Each row was made from one walk, in order. Every step used is in the known rows, and no mark comes twice. Write each row's walk.
In the rows, 128 means zero.
Known rows
D G P: [ 89 139 171  59 135  63 142 108 169 126 150 120 162  86 127  75 116 147
  98 156 139  58 109  87]
G P: [108 153 134  65 138  94 143 130 153 113 131 119 165  82 115  73 102 168
 117 147 142  99 106  70]
Q H X G: [125 165 147 114 115 172 146 173 160 116 148 166 110 125 143 110 171 117
 136 160 191 165 111 170]
P G D R E: [ 82 174 127  72 110 126 208 122 172 127 115 132 136 143  89 106 149 129
  68  85 106 110  95 148]
E P: [118 119 106  51 134 156 114 132 135 125 126 137 146 114 108 105  97 159
 169 155 184  91  80 109]
P G: [ 97 153 121  98 114 148 111 125 141 120 116 144 157 119 102  83 122 143
  80 128 177 125  99 113]
D R: [130 125 106  51 115 126 137 162 147 142 117 114 125 113 125  97 115 145
 103 158 159  94  98 114]
P Q: [144 133 122  97 116 146 135 140 138 112 109 118 164 122 108  98 150 145
 112 145 171 100  94 147]
X G: [ 82 152 116  90 122 159 116 157 150 121 119 125 106 115 135  91 130 119
 137 166 150  85 102 130]
H X G D R E: [ 84 192 129  69 128 159 202 164 179 124 130 150 105 155 106 115 175 107
 153 124  87 115 112 185]
X G P Q: [ 82 147 136 122 121 117 146 152 152 105 146 127 148 123 113  96 152 154
 114 172 126  88 119 149]
H X G D R: [111 167 127  71 125 155 148 149 144 132 136 186 102 157 125 114 175 121
 126 121  84 119 128 159]
X G D R: [ 93 146 114  71 112 133 146 148 141 138 115 152  87 141 140 111 147 115
 110 127  69  84 122 135]
R D G: [128 111 162  60 126 108 114 111 165 131 134  98 153  88 155 112 162 100
 117 155 165  83  93 117]
G D R E P: [ 99 137 111  25 135 130 196 128 166 125 123 131 135 136  86 127 117 146
 161 101 120  84  84 144]
Q P: [131 131 114  65 106 130 170 144 156 116 104 117 175  91 139  75 116 168
  92 145 181  89  86 110]
G P Q: [123 132 143  97 124  97 158 137 148 107 131 120 183 100  98  89 148 181
  99 152 148 109 104 117]
E P Q X: [143 109 112 105 141 161 131 127 131 149 111 152 179 148  75 151 156 193
 114 155 193 120 114 170]
G D: [133 145 129  72 121 135 142 102 138 115 100 154 146 110 124  86 127 122
 118 112 122 104 111 108]
G D R E: [106 158 121  46 120 115 213 136 177 124 103 114 131 128 102 109 138 108
 119 108 106  92  99 128]
X G P: [ 54 154 131  94 130 110 131 139 156 117 145 126 122  96 134  75 119 148
 132 168 118  91 115 108]

Write each row's walk
[ 75 143 139 114 143 111 137 142 156 146 133 143 134 112 118 100 137 165
  91 168 131 125 139 125] => Q X G P
[ 81 173 139  96 143 135 130 154 156 114 158 157 135 114 123  84 141 154
 152 167 135 132 123 131] => H X G P
[152 141 203 118 121  75 182 138 176 112 182 160 186 123 116 116 192 152
  85 142 177 137 121 161] => D G P Q H X
[ 69 139 114 129 140 175 178 152 172 139 126 128 144 168  65 157 177 160
 156 168 164 101 110 226] => R E P Q X G
[109 131 172  93 123  66 149 125 167 121 153 124 187 110 114  89 148 150
  88 154 137  60 106 129] => D G P Q
[ 98 116 112  58 121 144 136 111 130 140 127 191 142 149  85 129 121 171
  84  88 123 122 105 136] => E P G D R
[ 89 149 127  99 117 158 131 115 140 117 114 164 104 125 130  91 143 102
 134 127  90  88 120 135] => X G D
[116 106 184  97 130  56 143 106 172 115 158  98 189  98 132 117 192 146
  88 153 140  91 103 127] => R D G P Q
[153 123 135 117 126 147 146 138 139 144  98 128 178 134  97 123 176 158
  76 157 179 127 126 157] => P Q X
[ 98 177 128  91 129 181 121 162 150 122 143 152 126 131 124  88 155 121
 165 165 160 120 107 152] => H X G
[124 106 191 108 150  55 147 104 164 153 143 115 199 111 122 145 203 156
  42 159 150 127 130 144] => R D G P Q X
[ 99 137 165 150 109 109 168 155 159 104 159 142 129 126 120 110 169 162
  91 157 149 130 117 150] => X G P Q H
[118 143 144 154 123 145 150 116 133 140 101 175 131 157 107 138 199 132
  82 133  97 121 143 195] => P Q X G D
[105 156 138 104 114 140 139  90 133 123 107 179 155 128 103  82 145 130
  74  93 116 130 113 114] => P G D
[138 128 114  45 119 116 159 124 135 143 105 147 124 126 124 106 132 128
  90 106 109 102 110 110] => G D R
[ 69 141 101  66 121 147 169 155 167 133 135 125 139 153  68 125 110 167
 124 121 178 101  70 158] => D R E P G
[ 68 158 111  78 129 159 151 128 172 116 134 129 155 136  63 102 118 159
 153 126 191 109  72 153] => R E P G
[ 77 166 123  65  98 100 244 137 187 128 109 140 174 136 103  90 143 162
  32  80 109  97  96 152] => Q P G D R E
[116 127 124 124 115 139 168 145 135 166 105 170 115 167 103 156 200 141
  57 128  91 119 147 194] => P Q X G D R
[107 136 123 152 119 166 136 151 139 146 111 132 135 142 104 135 193 144
  92 168 157 109 130 193] => P Q X G
[106 137 129  69 100 107 189 123 142 141 110 166 165 134 130  88 136 179
  11  80 107 104 114 134] => Q P G D R
[100 114 183  62 137  52 131 105 161 121 165 103 171  73 148  99 146 127
 101 156 140  91 104  86] => R D G P
[144 154 149 148 105 174 151 177 159 104 156 158 127 151 122 121 203 128
 128 155 185 156 112 198] => P Q H X G
[171 133 142 126  91 139 162 143 147 112 125 130 152 122 117 115 168 142
  83 142 198 135  97 151] => P Q H
